Every row comes from one small tree of marks. Brackets hold a mark, then the marks that hang from it, in the order of their numbers. Every link used is in the known rows. Which tree was each row made from?
Known rows:
{Z848 Z112}: [-1.29  1.97 -0.42  0.77  2.48 -0.12 -2.64  1.25  4.06  2.48  0.50  1.76
 -0.97  3.60 -0.74 -1.51 -2.44 -3.14  0.35 -0.43 -1.01]
{Z112 Z138}: [ 1.39 -0.08  1.54 -1.89  3.25  1.94 -1.04 -2.12  4.45  1.45  1.74 -0.12
 -1.34  1.92 -1.78 -3.24 -4.47 -2.70 -1.96 -0.05  1.21]
{Z112 Z138 Z848}: [ 1.59  0.39  1.99 -3.02  3.00  1.64 -2.07 -2.00  5.94  2.30  2.16  1.87
 -3.66  2.70 -0.96 -1.42 -5.95 -2.88  0.73  0.17  2.10]
{Z709 {Z340 {Z138 Z112} Z510}}: [-3.83 -3.14  3.96 -1.12  0.69  0.07 -1.71  1.57  6.21 -0.08  1.84 -1.15
 -5.45  2.08 -1.42 -2.12 -0.11 -3.78 -0.88 -0.10 -2.29]
{Z510 {Z340 Z709}}: [-5.15 -3.53  0.54  2.58 -0.80  3.12 -1.68  0.85  1.44  2.28  0.90  0.67
 -0.54  3.71 -2.25 -4.25 -2.15  0.34  0.21  3.13  0.49]
{Z848 {Z340 Z138 Z709}}: [-2.65 -4.86  5.20  3.41  0.87  3.03 -2.35  1.68 -0.40  3.41  1.86  2.60
 -4.46  5.91 -2.75 -4.07 -1.57 -4.76 -3.00  0.84 -2.38]
{Z138 {Z112 {Z848 {Z340 Z448 Z539 Z709}}}}: [ 0.93 -0.30  3.06 -0.35  2.14 -2.00 -2.86 -3.65  1.72  2.84  1.32  2.57
 -3.03  3.19 -2.07 -0.82 -2.49 -4.10 -2.29 -1.21 -0.36]
{Z709 {Z340 Z138 Z448 Z510 Z539}}: [-3.38 -3.85  0.49  2.27 -0.31  0.59  0.69  3.05  5.91  1.42  1.35  0.39
 -2.66  1.52 -0.78 -3.28  1.05 -3.99  0.54 -0.52 -0.73]
{Z539 {Z340 {Z138 {Z112 Z848}} Z448 Z510 Z709}}: [-1.12 -4.17  7.39  1.55  3.21  0.25 -2.13 -2.34  4.11  1.43  1.70  1.35
 -3.90  4.51 -5.45 -4.50  0.13 -6.10 -2.51  0.22 -2.13]
{Z510 {Z340 Z138 Z448 Z709}}: [-4.76 -3.55  1.49  4.06 -1.16  2.80  0.36  0.95  3.60  2.15  0.09  2.60
 -2.13  4.77 -3.00 -3.94 -0.61 -1.44  0.76  2.71  0.24]
{Z448 {Z340 Z510 Z709}}: [-5.11 -3.16  2.55  0.52  2.25  3.03 -3.16  2.98 -0.45  1.49  3.05  2.32
 -0.40  2.77 -1.61 -2.50 -1.65 -0.80 -2.58  1.69 -2.58]
{Z709 Z340}: [-2.87 -2.28 -2.00 -0.62 -0.42  0.42 -0.27  0.92  3.40  0.29  3.21 -1.00
 -1.19  1.98 -2.18 -3.21 -0.59 -0.82 -0.44 -0.19 -1.43]
{Z539 Z340}: [ 0.00 -3.59  0.63  0.13  1.33 -0.76 -1.20 -2.04  1.18  0.82  2.04 -0.02
 -0.63  2.20 -5.49 -6.30 -1.31 -2.86 -2.22 -0.04 -1.82]
{Z510 {Z340 Z138 Z448 Z539 Z709}}: [-4.02 -3.12 -0.06  5.28 -2.05  3.10  0.02  2.11  2.86  3.00 -1.17  2.74
 -1.13  3.18 -1.41 -4.29 -1.05 -1.80  0.46  2.90  1.70]
{Z510 {Z340 {Z138 Z112} Z539 Z709}}: [-3.74 -2.03  1.94  3.09 -1.95  2.83 -2.76  1.84  2.42  2.30 -1.99  1.35
 -2.97  2.11 -0.43 -3.54 -2.66 -1.90 -1.25  3.47  1.54]
{Z848 {Z340 Z138}}: [-1.70 -5.04  3.81  2.03  0.44  0.43 -1.00  1.14  0.78  2.92  1.28  2.92
 -5.22  4.65 -3.03 -4.08 -1.62 -4.81 -1.58 -0.26 -2.62]
{Z340 Z138 Z448 Z510 Z539}: [-2.01 -3.37  2.98  5.21  1.42  0.77 -0.12  3.25  5.05  3.23 -0.89  2.17
 -1.96  1.58  0.39 -3.39  1.03 -7.16 -0.63 -0.95 -0.26]
{Z510 {Z340 Z448 Z539}}: [-2.83 -3.34 -3.13  3.38 -1.71 -0.33  1.52 -0.03  2.70  2.89 -0.55  2.32
  0.75  1.51 -2.02 -4.50 -1.29 -0.30  2.06  1.19  1.76]

Which tree is each row?
[-3.07 -2.16  8.90  3.62  4.04  2.20 -2.38 -0.31  4.91  2.00  1.08  1.18
 -3.31  5.20 -1.87 -1.59  1.47 -7.14 -3.63 -0.23 -2.04] : {Z340 {Z138 Z112} Z448 Z510 Z709}
[-1.88 -3.61  4.74  4.16  2.55 -0.99 -1.03  2.69  4.53  5.29 -0.69  4.99
 -5.16  5.27 -1.14 -2.53 -1.26 -6.96  1.79 -0.98 -1.41] : {Z848 Z112 {Z340 Z138 Z448 Z510 Z539}}
[-5.44 -3.12  4.21  1.05  1.56  3.85 -3.24  4.56  0.96  1.16  1.86  3.11
 -3.03  3.15 -1.15 -2.25 -1.50 -2.29 -2.76  2.28 -2.88] : {Z448 {Z340 Z138 Z510 Z709}}
[-0.70 -1.82  4.73  3.43  2.13 -1.19 -0.97  0.67  5.62  2.48 -1.53  1.83
 -3.06  1.07  0.06 -2.11  0.73 -7.67 -2.03 -1.58 -0.33] : {Z340 {Z138 Z112} Z448 Z510 Z539}
[-1.82 -5.37  4.41  2.67  3.53  0.92 -1.09 -2.21  1.84  1.97  3.21  0.10
  0.31  4.22 -5.93 -6.21  0.73 -4.10 -2.30  0.07 -2.01] : {Z539 {Z340 Z448 Z510 Z709}}
[ 1.35 -3.51  4.45 -1.09  3.56  0.48 -0.89 -2.10  5.31  4.57  2.17  3.60
 -4.74  3.54 -1.58 -2.36 -5.22 -4.54  1.88 -0.64  1.99] : {Z112 Z138 {Z848 {Z340 Z448 Z510 Z539}}}
[ 0.94 -0.69  2.84  2.67  3.85  1.58 -1.23 -0.92  3.09  5.71  0.85  4.35
 -1.89  5.88 -2.03 -2.73 -4.05 -4.42 -0.13 -0.03  1.38] : {Z848 {Z112 Z138} {Z340 Z448 Z539 Z709}}
[-1.80 -1.85 -2.65  2.03 -1.58  0.43  1.46  2.17  4.88  1.02  1.14  1.10
 -1.76  1.45 -1.29 -3.23  0.52 -2.99 -0.14 -0.39 -0.15] : {Z709 {Z340 Z138 Z448 Z539}}
[-0.27  0.67  3.74 -0.55  0.82 -0.33 -3.01  0.01  4.69  0.76 -0.41  2.01
 -5.94  2.60 -0.94 -0.87 -2.08 -5.41 -2.27 -0.26 -1.28] : {Z340 {Z138 {Z112 Z848}}}
[ 0.39 -2.31  4.16  1.68  1.96  0.20 -1.01 -3.26  2.57  0.69  1.32  1.38
 -2.23  4.10 -6.26 -5.10  0.10 -4.98 -4.15  0.26 -1.81] : {Z539 {Z340 {Z138 Z112} Z448 Z709}}
[-0.15 -3.97  4.24  1.69  1.39 -2.05  0.66 -2.20  2.02  2.69  1.19  3.83
 -4.94  4.98 -4.38 -3.07 -0.52 -5.41 -1.88 -1.67 -2.58] : {Z848 {Z340 {Z138 Z112} Z448}}
[-2.34 -2.62  1.86  0.61  0.13 -0.93 -0.27  1.28  6.79  1.26  1.03  0.88
 -4.20  1.43 -0.75 -1.76  0.38 -4.41  0.43 -0.85 -0.50] : {Z709 {Z340 {Z138 {Z112 Z848}} Z448 Z510 Z539}}
[-0.69 -2.72  5.96  3.00  5.14  1.72 -2.00 -0.09  4.12  6.14  1.04  3.64
 -2.80  6.04 -1.46 -2.72 -3.46 -5.50  0.54 -0.05  0.82] : {Z848 {Z112 Z138} {Z340 Z448 Z510 Z539 Z709}}
[-2.38 -5.99  8.04  1.01  2.31 -0.81 -2.28  0.17  2.25  2.84  1.07  2.01
 -6.90  4.38 -2.70 -3.21 -1.31 -6.18 -1.91 -0.76 -3.27] : {Z848 {Z340 {Z138 Z112} Z510}}
[ 2.47 -2.13  2.28 -1.25  2.69  0.35 -0.40 -2.67  4.57  4.29  2.00  4.10
 -4.11  3.44 -1.98 -2.30 -5.61 -3.80  1.41 -0.54  2.42] : {Z112 Z138 {Z848 {Z340 Z448 Z539}}}
[-2.21 -4.41  4.40  3.17  1.39  1.59 -2.37  1.73  2.42  4.83  1.79  4.34
 -4.60  4.98 -0.98 -2.24 -1.94 -5.53  0.75  0.04 -0.40] : {Z112 {Z848 {Z340 Z138 Z448 Z510 Z539 Z709}}}
[ 0.50 -1.28  3.71 -0.83  3.83 -0.23 -1.70 -1.11  4.14  4.11  1.15  3.36
 -4.69  5.52 -2.66 -2.46 -5.10 -3.83  0.83 -0.34 -0.43] : {Z848 {Z112 Z138} Z340}
[-2.12 -5.32  6.04  3.21  2.79  1.74 -1.21 -0.57  3.25  1.61  2.00  0.87
 -2.31  4.62 -5.48 -6.01  0.88 -5.67 -2.46  0.60 -2.35] : {Z539 {Z340 Z138 Z448 Z510 Z709}}
[-4.39 -2.77  1.03  1.79  1.36  3.33 -3.56  4.16 -1.12  2.39  1.74  2.47
  0.62  1.19 -0.02 -2.83 -2.08 -1.08 -2.91  1.90 -1.15] : {Z448 {Z340 Z510 Z539 Z709}}
